What can hang from each mark
muko: demolu tevup
birad: nadol resig
nadol: birad tavop temaf tevup
tavop: nadol
demolu: nadol tavop
zisit: temaf
temaf: zisit

Known rows, with every way that one mark hangs from another
[demolu [nadol tavop]]: [ 2.06  1.19 -2.70  0.79 -3.71  3.69 -1.98  1.08 -2.05  1.02 -1.57 -1.91
 -1.60  1.70  0.60  2.79 -4.78 -4.52 -0.75  0.39 -1.57  2.38 -1.61 -4.29
  1.35 -3.29 -0.33]
[demolu [nadol birad temaf tevup] tavop]: [ 0.82  1.94 -3.32  2.19 -1.24  3.17 -0.73  2.28 -2.47 -0.29 -1.64 -1.29
 -1.53  1.36 -0.31  2.76 -6.25 -6.33 -0.97  1.00 -0.80  1.61 -2.91 -3.76
  1.65 -2.97 -2.02]
[birad nadol resig]: [ 3.83  3.14 -2.87 -0.13 -4.26 -0.16  1.99  2.97 -1.84  0.39 -0.97 -1.92
  0.07  0.00  1.71  1.21 -2.72  1.21  0.15 -0.93 -2.35  1.45  0.04 -2.80
  1.41 -1.40  1.90]
[muko tevup]: [ 2.18  0.09 -3.81 -1.70 -3.04  1.88  1.30  2.49  0.11 -0.98 -1.95 -1.41
  0.22 -0.81  1.96  4.15 -2.07  0.57 -0.93 -1.37 -2.33  1.36 -1.08 -4.45
  1.70 -1.78  0.96]
[nadol birad [temaf zisit]]: [ 2.96 -0.64 -2.67  0.26 -4.78  3.97  2.02  1.64 -2.45 -0.76 -0.45 -2.27
 -0.06 -5.50  0.94  3.32 -2.55 -2.30  0.29 -0.45  0.26 -2.23 -1.85 -3.17
  0.47 -2.38  2.02]
[muko [demolu [nadol [temaf zisit]] tavop] tevup]: [ 0.07  0.74 -2.71  1.15 -1.31  3.79 -0.60  2.28 -1.98  0.89 -1.95 -0.59
 -1.22  0.71 -0.01  5.20 -5.80 -2.51 -3.47  2.29 -0.86  4.59 -7.05 -4.18
  0.73 -4.77  2.19]
[birad [nadol tavop [temaf zisit] tevup] resig]: [ 3.18  2.24 -2.00  2.32 -3.46  2.42  0.98  3.30 -2.83 -0.03 -0.66 -1.37
 -0.49 -0.46  0.12 -0.03 -4.80 -2.94 -0.36  0.64  0.92  0.52 -3.48 -2.54
  0.91 -2.89  1.96]
[demolu [nadol tavop tevup]]: [ 1.50  0.68 -3.12  1.88 -2.05  3.03 -1.96  1.95 -1.21  0.37 -2.44 -1.16
 -1.24  3.28  0.25  2.03 -5.31 -4.90 -1.06  0.32 -1.41  2.14 -1.97 -4.76
  1.88 -2.77 -1.12]
[demolu [nadol birad tavop temaf tevup]]: [ 1.49  0.86 -3.15  2.11 -2.17  4.46 -2.18  2.50 -2.39 -0.16 -1.44 -1.61
 -1.34  1.33 -0.10  1.94 -5.78 -7.39 -0.71  1.73 -0.08  1.12 -2.35 -3.85
  2.20 -2.82 -3.09]
[demolu [tavop [nadol birad temaf tevup]]]: [ 1.19  2.40 -3.63  1.95 -2.71  3.83 -1.34  2.21 -2.48 -0.14 -1.40 -1.12
 -1.49  0.87  0.93  2.22 -5.55 -6.63 -0.56  0.75 -0.31  0.60 -1.99 -4.12
  1.95 -2.62 -0.75]
[demolu [nadol [birad resig] temaf tevup]]: [ 2.03  0.80 -4.16  3.12 -1.27  1.94  0.85  3.41 -3.51 -0.17 -0.85 -1.91
 -0.50  1.23 -0.03  1.96 -5.25 -4.29 -1.22  0.81 -1.17  1.91 -1.07 -2.40
  2.09 -1.74 -1.96]
[birad [nadol temaf tevup]]: [ 2.45  3.65 -2.21 -2.62 -2.21  0.72 -0.73  3.92  0.60 -1.01 -1.45 -0.56
 -0.46 -2.02  1.24  0.67 -4.38 -1.51  0.38 -1.33 -0.17 -0.74 -3.10 -3.75
  0.92 -1.31  0.97]
[demolu [nadol [temaf zisit]]]: [ 2.16  0.25 -2.20 -0.42 -3.41  3.51 -0.26  1.64 -2.32  0.57 -0.86 -1.30
 -0.98 -3.73  0.33  3.27 -4.51 -2.86 -0.58 -1.42  0.27 -0.44 -5.18 -3.43
 -0.32 -2.78  2.54]
[zisit temaf]: [ 3.24 -1.32 -2.70 -0.06 -4.92  2.67  1.94  1.34 -0.87 -0.30 -1.73 -1.86
 -0.07 -3.37  0.64  3.71 -1.65  0.30  0.05 -2.62 -1.17 -1.00 -0.39 -4.41
 -0.17 -2.54  4.56]
[birad [nadol temaf tevup] resig]: [ 2.93  4.00 -2.94 -0.20 -1.89  0.23  0.95  4.27 -1.33 -0.55 -0.84 -1.26
 -0.26 -0.22  1.08  0.18 -4.52 -1.31 -0.19 -1.01 -0.44  0.56 -2.20 -2.48
  1.47 -1.41  1.24]
[birad [nadol tavop temaf] resig]: [ 3.33  4.11 -1.93  0.11 -4.33  2.92 -0.70  2.88 -2.70  0.55  0.13 -2.14
 -1.18 -0.20  0.78  0.58 -4.47 -3.34  0.16  0.60  0.06  2.06 -1.97 -2.25
  1.09 -2.88  1.27]
[muko demolu tevup]: [ 1.40  0.26 -3.89 -1.50 -1.86  1.67  1.03  3.06  0.21 -0.33 -2.54 -0.92
  0.35  1.04  1.90  4.92 -2.55  1.47 -2.27  0.70 -2.96  3.63 -1.70 -4.70
  2.29 -2.56  1.89]
[birad [nadol tavop tevup] resig]: [ 3.27  2.88 -2.80  2.21 -3.17  0.73  0.56  3.25 -1.92  0.24 -1.54 -1.54
 -0.36  3.08  0.93  0.07 -4.23 -1.86 -0.27  0.86 -1.65  2.12 -0.12 -3.30
  2.44 -2.33 -0.06]
[nadol [birad resig] tavop temaf tevup]: [ 2.52  0.96 -3.77  3.49 -2.62  3.93  0.94  3.05 -3.79 -0.92 -0.51 -2.48
 -0.68  0.95  0.31  1.63 -4.75 -5.51 -0.54  1.68 -0.23  1.27  0.52 -2.48
  2.33 -2.59 -1.05]
[demolu [nadol birad temaf] tavop]: [ 1.37  2.07 -2.84  1.07 -2.81  3.90 -0.94  1.43 -3.09  0.46 -0.83 -1.92
 -1.85 -0.20  0.16  3.45 -5.61 -5.78 -0.76  1.48 -1.13  1.74 -2.70 -3.41
  0.98 -3.31 -1.07]
[nadol birad]: [ 3.09  0.11 -3.58 -0.22 -4.50  2.54  1.79  1.67 -1.63 -0.64 -1.26 -2.25
  0.16 -2.00  1.72  3.48 -1.78 -1.30  0.39 -0.45 -2.10 -0.56  1.54 -3.84
  1.84 -1.77 -0.13]
[demolu [nadol birad tevup] tavop]: [ 1.27  0.86 -3.78  3.09 -1.69  1.99  0.22  1.81 -2.23  0.04 -2.59 -1.39
 -1.03  3.26  0.16  2.89 -4.86 -4.70 -1.11  1.38 -2.58  2.38 -0.89 -4.40
  2.34 -2.80 -2.14]

Rows
[ 3.70  2.53 -1.51  1.65 -5.02  3.29  0.87  2.48 -3.43  0.84  0.28 -2.04
 -0.79 -2.08  0.34  0.73 -4.14 -2.55  0.05  0.58  0.72  0.73 -3.55 -2.08
  0.52 -3.23  2.73]
[birad [nadol tavop [temaf zisit]] resig]
[ 3.00  3.86 -1.35 -1.91 -4.66  3.24 -2.34  2.49 -0.67  0.17 -0.41 -1.45
 -1.40 -1.56  1.12  0.95 -4.29 -3.98  0.62  0.06  0.35  0.38 -2.99 -3.48
  0.80 -3.09  0.85]
[birad [nadol tavop temaf]]
[ 1.89 -0.03 -4.03  1.85 -2.15  1.42  0.43  2.45 -1.35 -0.11 -2.47 -1.33
 -0.15  1.31  0.78  2.61 -3.93 -3.00 -0.76  0.27 -2.51  0.86 -0.41 -4.37
  2.57 -1.55 -2.66]
[demolu [nadol birad tevup]]
[ 3.04  1.10 -3.26  2.37 -4.48  4.81  0.94  2.17 -4.29 -0.08  0.26 -3.09
 -0.93 -0.63  0.58  2.29 -4.25 -5.09 -0.20  1.63 -0.05  1.47  0.70 -2.03
  1.78 -2.86 -0.17]
[nadol [birad resig] tavop temaf]
[ 1.86  2.23 -3.35  3.74 -2.73  3.28  0.88  1.84 -4.97  0.94 -0.14 -2.47
 -1.63  1.34 -0.12  3.00 -5.49 -5.56 -1.20  1.64 -1.21  3.57 -1.74 -2.08
  1.29 -3.32 -0.42]
[demolu [nadol [birad resig] temaf] tavop]
[ 2.86  2.20 -1.86 -1.10 -2.95  1.36  0.51  3.39 -0.18 -0.67 -1.43 -0.50
 -0.05 -3.90  0.98  0.79 -3.92 -0.83  0.43 -1.59  0.58 -1.86 -4.77 -3.65
  0.33 -1.81  2.42]
[birad [nadol [temaf zisit] tevup]]
[ 0.73  0.31 -3.87 -0.40 -1.47  1.90 -0.33  2.92 -0.14  0.62 -2.79 -0.62
 -0.23  2.59  1.30  4.82 -3.90 -0.06 -3.07  1.51 -3.51  5.17 -3.26 -4.82
  2.35 -2.91  0.00]
[muko [demolu nadol] tevup]
[ 2.12  2.47 -3.83  3.22 -4.20  4.10  0.40  1.75 -5.08  1.05  0.12 -2.35
 -1.52  0.81  0.77  2.51 -5.29 -5.33 -0.86  1.11 -0.76  2.19 -0.66 -2.46
  1.71 -2.80  0.38]
[demolu [tavop [nadol [birad resig] temaf]]]
[ 1.77 -0.59 -2.69  3.32 -2.89  4.96 -0.62  1.91 -3.17  0.05 -1.39 -1.61
 -0.83 -0.36 -0.73  2.11 -5.23 -6.91 -0.70  1.61  0.55  0.33 -3.62 -3.71
  1.29 -3.34 -1.72]
[demolu [nadol birad tavop [temaf zisit] tevup]]
[ 0.08  1.84 -3.40  2.22 -0.41  3.03 -1.03  2.94 -2.31  0.43 -2.31 -0.90
 -1.43  3.02 -0.09  3.72 -6.52 -6.00 -2.33  3.30 -1.47  3.95 -3.21 -4.14
  2.21 -3.87 -1.51]
[muko [demolu [nadol birad temaf tevup] tavop]]
[ 2.01  1.51 -3.72  2.08 -4.90  3.39 -0.21  0.64 -2.87  1.10 -1.45 -1.95
 -1.23  0.98  1.48  2.73 -3.80 -4.44 -0.33  0.80 -2.04  1.14 -0.06 -4.45
  2.01 -2.71 -0.20]
[demolu [tavop [nadol birad]]]
[ 0.81  2.68 -3.20  1.20 -3.63  4.54 -1.64  1.97 -3.05  1.40 -1.10 -1.34
 -1.74  0.97  1.19  3.72 -5.42 -5.02 -1.57  2.85 -1.11  2.90 -2.18 -3.99
  1.96 -3.91  0.54]
[muko [demolu [tavop [nadol birad temaf]]]]
[ 0.09  1.50 -3.52  0.83 -1.13  1.95 -0.56  2.26 -0.77  0.85 -2.82 -0.63
 -1.00  4.31  0.80  5.33 -4.94 -1.55 -3.38  2.33 -3.43  6.51 -3.80 -4.90
  2.16 -4.03  0.57]
[muko [demolu nadol tavop] tevup]
[ 3.18  1.11 -3.70  1.11 -3.81  3.08  2.48  2.62 -3.72 -0.64  0.14 -2.85
 -0.28 -2.09  1.06  2.75 -3.29 -2.38 -0.13  0.13 -0.86  0.76  0.74 -1.85
  1.62 -1.92  0.60]
[nadol [birad resig] temaf]
[ 2.98  0.11 -4.69  3.00 -2.35  1.09  3.66  3.00 -2.86 -1.00 -1.68 -2.30
  0.58  1.11  0.97  2.27 -2.70 -1.06 -0.60  0.19 -2.39  0.84  2.43 -2.83
  2.86 -1.18 -0.65]
[nadol [birad resig] tevup]
[ 1.53  0.16 -3.65  1.21 -3.12  2.16  0.30  2.16 -1.95  1.08 -2.21 -1.66
 -0.31  1.60  0.93  4.13 -3.71 -1.83 -1.70  2.47 -3.48  3.16 -0.42 -4.39
  2.33 -2.88 -1.21]
[muko [demolu [nadol birad]]]
[ 3.11  0.09 -3.67  3.13 -5.04  4.23  2.22  2.04 -5.24  0.77  0.20 -2.43
 -0.32 -2.54  1.19  2.18 -3.68 -2.81 -0.52 -0.19 -0.11 -0.77 -1.67 -2.36
  1.02 -2.19  1.74]
[tavop [nadol [birad resig] [temaf zisit]]]
[ 0.77  0.75 -4.56  4.42 -1.64  1.92  2.09  2.63 -3.57  1.27 -2.07 -1.61
 -0.36  5.95  0.23  4.77 -4.51 -2.05 -3.77  4.65 -4.16  7.67 -1.13 -3.50
  3.34 -3.88 -1.39]
[muko [demolu [nadol [birad resig]] tavop] tevup]
[ 2.32  1.32 -4.61  2.88 -2.45  2.78  0.50  3.26 -3.70 -0.04 -0.64 -1.85
 -0.41  0.70  1.30  1.62 -4.70 -4.25 -0.86  0.26 -0.58  0.40 -0.30 -2.89
  2.43 -1.19 -0.93]
[tavop [nadol [birad resig] temaf tevup]]
[ 2.42  1.73 -3.46 -0.48 -4.84  4.16 -1.29  1.98 -2.39  0.15 -0.54 -1.75
 -0.92 -2.42  1.77  2.47 -3.91 -4.59  0.08 -0.24 -0.47 -0.95 -1.20 -3.63
  1.50 -1.74 -0.35]
[tavop [nadol birad temaf]]
[ 2.54  0.84 -4.25  1.87 -2.03  2.30  2.41  3.55 -3.18 -1.24 -0.70 -2.22
  0.03 -0.45  1.04  1.92 -4.05 -2.73 -0.42  0.06 -0.67  0.30  0.49 -2.25
  2.27 -1.40 -0.35]
[nadol [birad resig] temaf tevup]
[ 0.35  1.16 -3.41 -1.58 -1.05  2.96 -1.76  3.42 -0.17  0.50 -1.74 -0.52
 -0.70  0.88  1.07  4.64 -5.02 -1.68 -2.95  1.23 -1.67  4.40 -4.98 -4.16
  1.79 -2.96  0.39]
[muko [demolu [nadol temaf]] tevup]
[ 2.93 -0.51 -3.37  4.73 -3.23  4.72  2.54  2.64 -4.72 -0.65 -0.45 -2.43
 -0.26 -0.66 -0.18  1.95 -4.19 -4.54 -0.64  1.37  0.61  0.01 -0.89 -2.24
  1.66 -2.97  0.52]
[nadol [birad resig] tavop [temaf zisit] tevup]
[ 3.21  0.55 -4.46  2.91 -4.58  2.60  1.63  1.96 -4.10  0.96 -0.71 -2.56
 -0.16  0.90  1.77  2.33 -2.73 -2.37 -0.52  0.32 -2.34  1.42  1.85 -3.09
  2.49 -1.53 -0.33]
[tavop [nadol [birad resig]]]
[ 0.70  1.23 -3.74 -0.39 -1.85  2.13  0.94  2.32 -0.50 -0.06 -2.60 -0.88
 -0.54  2.46  1.46  5.27 -3.70 -0.36 -2.65  1.85 -2.87  5.18 -2.26 -4.81
  2.24 -3.83  2.21]
[muko [demolu tavop] tevup]
[ 2.11  0.64 -2.86  4.77 -3.58  3.85  2.46  1.44 -5.65  1.07 -0.21 -2.56
 -1.21 -0.38 -0.69  3.06 -5.22 -4.81 -1.34  1.74 -0.50  2.04 -3.31 -2.07
  0.72 -3.78  1.17]
[demolu [nadol [birad resig] [temaf zisit]] tavop]
[ 0.62  1.14 -4.49  2.02 -3.13  3.15  0.04  2.25 -1.86  0.98 -2.30 -1.02
 -0.66  3.82  1.65  4.73 -3.65 -2.69 -2.70  3.35 -3.07  5.20 -1.30 -5.17
  3.34 -3.55 -0.95]
[muko [demolu [tavop [nadol birad]]] tevup]
[ 2.96 -0.23 -3.78  3.35 -2.76  2.74  3.77  3.12 -3.89 -1.01 -0.72 -2.22
  0.48 -2.52  0.19  2.31 -3.58 -2.01 -0.52 -0.10  0.21 -0.85 -1.18 -2.23
  1.36 -1.96  1.28]
[nadol [birad resig] [temaf zisit] tevup]
[ 0.50  2.15 -3.96  1.68 -1.51  2.29 -1.30  2.28 -1.50  0.92 -3.01 -0.30
 -1.28  4.26  1.41  3.33 -5.74 -3.45 -2.28  1.43 -2.16  3.91 -2.14 -5.38
  2.39 -3.43  1.59]
[muko [demolu [tavop [nadol tevup]]]]
[ 2.61  0.23 -4.06  4.11 -3.34  3.28  2.06  2.86 -4.47  0.10 -0.67 -1.81
 -0.04 -1.06  0.67  1.69 -4.46 -3.55 -0.82  0.08  0.15 -0.90 -1.65 -2.80
  1.64 -1.80  0.59]
[tavop [nadol [birad resig] [temaf zisit] tevup]]
[ 3.44  3.99 -2.39 -1.36 -3.72  0.88  0.84  3.51 -1.92  0.11  0.00 -1.73
 -0.58 -1.74  1.19  1.30 -4.04 -0.72  0.12 -0.82 -0.76  0.74 -1.96 -2.01
  0.84 -1.77  2.09]
[birad [nadol temaf] resig]
[ 2.24  0.43 -4.51  1.35 -3.39  2.12 -0.01  2.39 -1.53 -0.10 -2.18 -1.14
 -0.14  0.97  2.12  1.95 -3.52 -3.43 -0.25 -0.30 -2.00 -0.29  0.67 -4.74
  2.74 -1.20 -1.75]
[tavop [nadol birad tevup]]
[ 2.90  1.70 -4.02  1.84 -4.37  3.73  0.49  2.51 -4.25  0.54  0.11 -2.28
 -0.73 -0.75  1.62  2.17 -4.13 -3.94 -0.39  0.11 -0.71  0.82 -0.11 -2.41
  1.98 -1.66  0.22]
[tavop [nadol [birad resig] temaf]]
